Each row comes from the steps of one path. Every step used is in the known rows, and no mark comes twice. Write the path behind each row, first mark first.
(in the rows, 128 means zero)
Known rows:
u > h > q > c: [140 200 127 102 126 148 142 118 117 140 129 134 135  78 131 130 122 126
 115 162 133 154  79 123 135 143 132 118 115 120 139 124 170 138 112 125
 126 123 107 165 160 140 104  86 176 101 148  73 109 128 162 110 125 125
 117 120 102 103  74 117  91 136 114 109 170 105 102 118 171 109 148]
c > q > h > s: [127 150 131 124 134 156 114 126 194 126 114 159 133  37 122  99 133 130
 126 150 129 137 103 126 132 141 121 117 102 123 144  97 117 140 124 108
 137 118 121 176 174 144 146 165 156  93 103 114 152  86 169 109 144  93
 177 137 131  76 107 117 111 110 129 100 108 124 128 130 120 127 136]
u > c > q: [107 201 124 176 131 130 124 147 165 133 128 129 151 123 133 130 127 108
 194 136 172 149 155 113 112 121 140 131 121 118 155  85 105 135 126 136
 118 126 129 137 177  68 187 187  96 133 124 130 123 119 111 113 124  91
 172 129 128 119  96 137 109 132 137 122 163 140 133 158 106 147 108]
g > c > s: [153 194 125 150 132 113 123 165 108 126 125 130  95 123 130 133 139 116
 134 135 126 193 117 132 121 130 140 144 119 116 130 155 121 136  96 140
 117 131 138 153 132 158 168 186 137 100 134 158 111 127 186 124 136  79
  86 134 111 116 140 131 108 118 128 148 162 133 112 136 102 145 163]
q > h > s > c: [187 140 135 107 143 155 128 133 160 121 123 161 117  75 131 104 130 123
 130 155 149 107 104 138 141 142 124 108 153 118 116 143 141 145 119 117
 132 114 132 168 141 175 111 191 180  81 117 160 148  47 162 114 133 119
 156 134 131 103 134 123 126 140 117 125 109 124  70 118 166 130 117]
c > s > h > q: [110 162 140 133 124 161 132 118  89 118 152 138 169 140 128 140 129 115
 102 158 113 153 143 103 115 140 156 125 179 123 135 138 102 155 127 108
 138 128 133 180 186  94 120 122 145 125 157 140 114 160 184 117 119  90
  95 146  87 118  66 129 114 107 120 145 185 139 152 139 140 141 169]
s > c > q > h > g: [152 162 140 128 136 157 122 128 177 136 130 169 135 126 132  62 139 111
 148 170 152 102 110 156 141  84 102  83 105 108 138 107 126 131 125 103
 131 117 124 140 176  74 154 197 162 140  98 129 102  52 170 112 128  96
 171 115 137 109  81 129  73 126 140 140 176 116 113 135 148 159 128]
q > c > s: [150 221 143 117 134 131 124 136 101 132 129 141  94 101 132 133 130 103
 178 153 120 171 132 131 106 118 149 157  95 117 113 159 137 121 101 145
 128 132 114 161 142 182 147 162 169  97 123  89 115 132 186 123 111  83
  98 126 119 116 124 138  88 143 124 155 127 129 110 146 130 142 121]
h > q: [123 126 124 136 114 140 135 118 108 136 146 128 176 128 126 120 129 132
 119 154 135 134 134 115 132 145 127 137 137 118 143 133 126 124 141 121
 127 132 130 150 175  85 111 121 137 137 135 133 120 130 146 116 129 119
 116 133  94 107  75 129 136 113 119 124 192 131 127 124 149 130 149]
g > c > u > h > s: [150 133  64 144 145 107 140 148 157 119  94 135  92  45 133 110 135 134
  65 154 117 144  92 131 148 165 133 137 133 159 127 135 146 166  93 113
 127 123 130 152 142 144 130 138 147  83 193 140 135 109 212 105 172 108
 173 102 127  85 137 115 151 113 116  96 133 109  96 111 143 107 160]
s > h: [ 82 120 125 130 132 158 132 133 125 106 129 135 137 141 126 146 129 116
  92 134 111 130 149 105 101 126 131  82 169 124 128 129 112 168 131 103
 141 127 129 135 136 118 127  88 135 123 155 134 129 169 150 123 123 124
 129 134 116 147 110 118 125 127 125 117 115 122 170 133 120 129 151]
g > c > q > h > s: [116 155 120 140 131 143 117 147 184 122 125 165 112  20 131 101 131 130
 118 153 140 163 105 126 134 154 114 102 100 112 151  89 116 148 106 108
 122 116 129 187 166 158 162 187 155  82  94 132 142  77 172 115 149  92
 170 136 117  78 115 134 118 114 125  94 137 112 132 115 117 121 159]
q > h > g > c: [123 155  93 128 130 139 118 168 146 128 135 156 109  98 132  67 140 123
 100 150 159 174 109 143 149 113  87  68  95 133 138 114 122 142  94 102
 125 122 139 122 132 135 155 154 144 120 103 155  96  99 155 111 136 104
 125 116 115 111 111 134 102 120 117 113 203 104 119  98 143 144 183]
h > g: [142 119 122 136 128 131 135 121 152 132 123 139 119 140 125  71 135 122
 130 155 135 129 133 160 143 101  94 119 122 131 126 127 134 132 121 100
 133 125 128 114 137  82 131 122 127 158 123 132 116 126 158 126 122 120
 145 126 130 124  87 141 112 125 125 122 169 118 114 121 167 144 129]
q > c > s > h: [102 200 152 110 129 158 133 143 104 113 127 152 109 123 123 147 129  99
 123 153 106 162 136 106  96 118 148 100 141 104 121 150 116 156 114 122
 132 121 125 162 146 174 145 111 177  94 159 108 121 155 194 118 117  91
  96 137 115 138 105 125  90 135 120 144 102 116 162 141 126 140 148]
u > c > q > h > s: [117 187 125 122 132 155 114 132 191 129 119 162 136  34 126 100 126 135
 145 141 149 157 119 122 122 140 118 110 106 103 142 104 101 134 115 106
 132 119 133 174 173 150 155 183 141  93 103 131 146  91 150 108 135  97
 182 131 123  79 100 115 115 118 131  92 124 122 121 141 138 138 126]
c > u > h: [143 152  83 137 143 104 137 123 109 124 108 113 111 129 131 132 134 113
  67 128 110 106  48 127 143 131 149 129 137 155 115 142 139 152 112 125
 120 127 121 117 134 124 119 132 127 122 201 109 123 101 182 118 169 120
 155  87 139 118 137 100 118 116 126 139 127 136 117 135 125 120 138]
s > h > q > c > g: [122 160 204 172 124 151 131 135 103 126 135 135 130  90 128 157 112 128
 122 173 139 123 148 120 102 146 153  73 146 118 124 110 131 152 111 131
 135 130 120 148 168  97 114  72 163 114 219  95 127 159 204 118 131 101
 101 118  97 124  72 134 131 129 116 113 165 137 138 114 117 109 144]
q > h > g > c > s: [150 213 121 137 135 135 119 167 109 129 125 151  95 115 129  89 137 111
 118 153 137 191 108 143 126 109 125 121 101 111 132 148 109 137  92 118
 133 131 144 148 142 147 171 193 153 118 112 154  95  97 206 118 133  71
  92 132 119 102 113 135  75 117 119 147 189 126 117 129 124 160 172]
s > c > u: [179  90  80 132 137 105 124 136  97 119 128 122 120 147 136 112 143 118
 143 161 149  64 156 116 139 127 150 118 170 156 111 154 139 132 119 148
 123 118 125 121 144 124 132 205 171 109 169 139 130  88 181 129 164 114
 169  70 130 129 145 124 148 140 127 156 130 124  92 137 150 139 108]
s > h > g: [ 95 113 129 137 132 155 128 126 142 122 125 149 126 149 122  81 137 109
 101 159 118 126 148 140 138  95 106  78 148 120 120 130 120 159 131  80
 138 125 128 122 143  85 128  86 129 155 151 138 103 151 178 117 118 114
 142 129 130 137  78 135 106 121 118 120 159 105 147 127 159 146 148]
g > c > q > h: [100 172 118 142 133 148 111 160 159 130 136 166 132  80 134 113 133 118
 128 137 150 148  87 114 123 125 134  75  74 115 151  85 100 126 114 133
 136 120 131 149 169 123 179 189 141 100  91 123 115  72 132 119 152  92
 140 119 110 102 120 113  93 116 136 129 165 120 142 125  97 137 173]
q > h: [108 159 126 102 129 157 115 128 126 131 138 159 144 100 122 116 125 122
 120 128 125 133  74 122 129 118 125  79  95 104 127 118 112 118 120 111
 131 120 133 133 123 149 122 160 143 116  94 112 120  96 114 119 140 118
 123 124 122 112 131 101  90 122 143 136 128 126 153 127 133 138 152]
g > c > u: [122  98  48 159 129  93 120 165  92 123 120 125 107 111 131 118 145 115
 105 147 142 130 157  95 139 143 136 109 125 160 131 132 126 135 106 141
 115 123 129 115 135 141 163 180 133 103 161 130 111 138 174 124 176 108
 153  73 111 120 150 132 161 123 120 124 169 113 126 118 126 129 159]
g > c: [123 133 103 153 126 114 129 179 127 124 124 130  97 108 130 120 137 129
 113 126 150 172 128 119 134 142 118 102 125 131 147 123 136 141 104 129
 126 121 129 122 122 149 161 139 138 108 122 162 119 135 128 117 144 118
 115 128 109 123 141 135 138 132 115 112 171 116 118 104 122 116 174]

Write each row's path:
[127 168 131 105 119 143 131 126 121 136 143 137 145  80 127 125 123 130
 147 157 143 142 140 112 126 141 126 119 111 120 140 120 157 127 119 129
 137 127 108 166 161 149 119 108 169 110 121  82 114 137 137 113 117 128
 120 126  97 103  76 136 112 134 110 111 174 100 105 110 175 124 135]  h > q > c
[ 99 175 138 124 130 152 107 129 154 129 133 166 150  99 123 121 130 117
 134 134 130 118  87 112 116 112 131  82  84  94 145  94 106 118 123 117
 129 121 125 151 167 106 157 191 140 121  92  97 127  74 131 118 143 100
 146 116 122 104 113 101  92 115 145 142 134 125 145 147  96 138 145]  c > q > h
[156 181 117 149 128 121 122 165 114 133 120 136  93 130 136  94 143 116
 136 151 134 195 132 149 130 123 122 146 118 125 128 144 118 138  94 131
 130 124 142 147 141 135 167 189 137 128 131 161 100 114 216 116 129  73
  98 133 117 110 118 152 105 123 125 143 183 128 106 129 117 154 158]  h > g > c > s
[133 205 177 182 130 126 129 153 120 134 119 119 131 120 132 140 110 128
 164 137 168 132 147 136 105 133 161 110 141 125 119 115 102 133 110 143
 115 129 134 101 141  87 138 130  91 132 210 141 127 135 155 123 139 102
 117 120 122 127 112 132 153 141 133 121 156 158 135 150 100 132 107]  u > c > g
[152 160  95 155 140 120 139 168 144 131 114 140  89 107 132  87 133 120
  80 140 156 178  73 157 153 120 101  96 114 137 139 121 149 166  99 108
 117 128 130 122 129 115 153 109 130 129 151 161 100 115 175 116 146 116
 133 120 121 103 108 144  95 129 107 110 203 108 105 100 148 126 179]  u > h > g > c
[141 252 131 129 128 120 127 142 104 130 117 122 119 134 133 129 124 115
 190 131 142 183 131 126 109 119 151 170 132 113 119 163 100 127 106 136
 113 136 147 137 141 144 160 209 110 118 136 144 110 130 155 120 118  83
 100 129 129 127 124 119  86 129 139 152 153 151 134 166 124 166 108]  u > c > s
[ 96 141 124 186 138 142 124 167 173 120 123 145 122 115 127  94 138 103
 115 153 163 162 158 128 120 112 108  84 126 131 158  78 114 159 118 110
 136 120 123 145 185  68 206 144 130 129 138 146 108 127 178 109 137  83
 166 130 116 122  77 150 118 115 120 114 188 108 132 125 103 140 179]  s > h > g > c > q
[147 171  82 112 143 108 141 131 111 132 109 123  89  94 133 135 129 112
  89 143 109 113  66 124 137 125 151 114 121 145 116 136 163 158  99 131
 119 125 108 127 135 156 123 117 149  97 201  78 114 114 188 114 154 114
 161  78 139 113 135 105 100 138 116 131 122 110 103 124 150 112 138]  q > c > u > h
[188 133 208 180 140 134 131 127 135 122 118 131  96  91 130 130 125 138
 135 167 148  83 135 150 113 144 158 114 180 135 114 134 138 149 115 141
 133 130 134 141 151 114 115 132 155 100 221 157 153  89 201 118 140 106
 135 124 132 120 113 142 169 137 119 126 116 144  69 133 102 118  99]  h > s > c > g
[211 147 138 127 147 132 154 128 155 118  99 140 101  86 136 117 129 132
 108 150 140 103  71 145 144 145 131 143 183 134 122 155 168 168 120 132
 124 128 118 168 136 151 110 149 172  94 161 170 143  57 172 113 133 127
 157 136 141 111 130 130 123 136 109 118 102 122  47 116 167 119 112]  u > h > s > c
[182  98  78 122 136 125 123 133 118 119 128 140 112  92 131 104 141 125
 125 172 138  73 130 108 143 141 141 108 154 136 108 158 134 140 114 132
 136 118 131 146 150 155 121 225 179  80 162 138 143  57 207 117 170 109
 180  76 135 104 144 111 145 127 129 132 127 117 100 125 163 137 117]  q > h > s > c > u
[107 127 103 150 135 140 135 173 143 121 121 149 109 114 123  85 141 120
  88 142 152 171 145 132 133 122  95  65 147 138 141 125 122 166 115  92
 123 123 137 121 132 113 163 109 141 128 146 173  95 153 177 117 133 114
 127 122 110 137  98 149 116 123 104 104 195  99 137 102 141 133 185]  s > h > g > c
[111 158 120 136 136 158 118 120 174 138 133 165 140 123 125  61 136 113
 137 158 142 121 102 155 139  90  95  80  82  96 138  89 111 125 125 100
 131 121 127 129 172  75 161 169 140 152 100 116 103  72 171 120 124  94
 167 113 135  97  83 126  77 118 142 135 173 119 131 131 143 156 152]  c > q > h > g
[ 90 219 122 129 135 163 111 143 167 139 131 158 157  90 125 116 122 119
 159 129 165 149  98 116 123 110 132  84  88 106 151  85  92 122 117 119
 114 125 133 142 165 110 172 210 123 114  86 106 111  84 109 119 137  88
 162 119 117 103 110 106  76 125 149 133 154 133 162 151 109 147 131]  u > c > q > h
[136 167 152 129 141 163 121 133 159 123 135 163 145 106 130 115 129 118
 152 144 153 101  90 119 120 108 129  83 113  98 142  96 112 126 129 127
 133 123 118 161 175 113 156 213 168 108 102 116 129  37 137 128 143  98
 157 117 129 109 121 111  89 126 142 155 131 131 127 137 114 146 130]  s > c > q > h
[139 182 205 164 129 126 134 138 116 123 126 137 101  91 129 144 118 124
 154 158 141 110 137 142 104 128 156  93 115 125 123 114 146 131 102 153
 120 132 113 123 141 134 126  84 146 105 205  95 125 139 183 120 137 115
 110 107 126 122 113 124 136 140 121 120 128 145 105 130 104 115 112]  q > c > g
[102 173 146 135 131 156 121 128  99 115 123 138 128 145 119 153 133 104
 110 141 103 152 138 118  95 122 148 112 164 115 116 162  91 164 123 108
 135 133 135 154 146 146 143 125 143 108 161 142 120 149 187 123 117  82
  98 137 122 151 110 122 101 116 124 146 108 126 167 146 108 142 153]  c > s > h
[141 164 203 164 125 134 128 129 106 131 133 129 132  81 130 145 113 133
 143 163 144 115 139 131 104 148 155  98 121 119 125 105 142 124 111 148
 131 126 113 143 171  96 116  88 154 116 201  88 122 140 188 113 136 104
 109 111 106 109  80 132 139 129 118 115 170 129 114 125 121 120 133]  h > q > c > g
[126 147 116 111 128 154 123 121 156 138 138 163 136 117 122  63 137 121
 113 158 133 124  99 160 150  92  98  78  91 106 124 117 113 118 112  82
 133 124 131 118 147  95 126 140 141 154  94 122 104  86 154 113 123 114
 144 115 130 107 101 117  76 121 133 131 170 114 135 114 171 151 146]  q > h > g
[122 130 101 151 132 131 129 165 135 127 123 138 101 108 136  76 139 126
 107 147 159 174 135 144 143 121  98  99 111 145 143 120 135 145 106 114
 129 119 135 112 132 116 159 143 132 133 125 171  96 128 152 117 138 108
 130 122 122 115 108 151 120 120 116 106 208  97 108 102 149 136 175]  h > g > c
[111  87  45 153 134 105 122 159 107 120 121 133 108 131 131  82 155 113
  84 163 137 128 167 110 144 125 123  78 137 159 125 143 116 159 102 114
 129 116 135 113 147 115 159 161 145 123 179 150  97 141 219 114 168  96
 165  73 118 124 117 142 146 119 116 123 195  98 139 117 151 147 179]  s > h > g > c > u
[175 132 151 173 144 139 133 126 185 120 119 145 120  98 131 112 131 114
 151 169 159 100 148 129 121 141 139 146 149 128 143 101 142 151 135 141
 127 123 118 179 197 101 169 192 169 100 128 143 144  63 173 115 131 103
 187 137 135 107 100 144 143 132 122 119 122 123  73 138 117 135 103]  h > s > c > q
[120 175 140 119 132 150 128 124 134 117 120 151 113 132 123  86 138 102
 132 178 113 150 152 146 122  96 110 105 129 108 117 144 118 165 108  98
 137 129 123 145 150 117 140 109 161 133 149 115  98 153 216 111 108  83
 124 130 131 132  73 145  82 129 116 133 155 103 135 136 162 157 152]  q > c > s > h > g
[152 136  83 134 144 113 135 112 137 133 118 128 114 138 131  79 140 112
  83 162 115  99  75 155 163 104 117 121 121 155 112 135 149 152 113  96
 120 130 123 105 144  82 119 115 128 163 182 125 108 115 216 115 146 116
 172  85 146 105  97 118  90 122 114 136 161 114 111 124 161 139 143]  c > u > h > g
[180 140  93 138 148 112 143 124 132 133 114 133 110 155 135  78 139 113
  88 169 129  92  82 162 160 103 118 109 141 151 113 144 156 160 107 108
 130 127 124 114 144  83 127 147 141 154 189 138 101  80 216 110 148 111
 176  84 149 112  97 125 105 131 126 142 171 113  75 118 172 141 131]  s > c > u > h > g
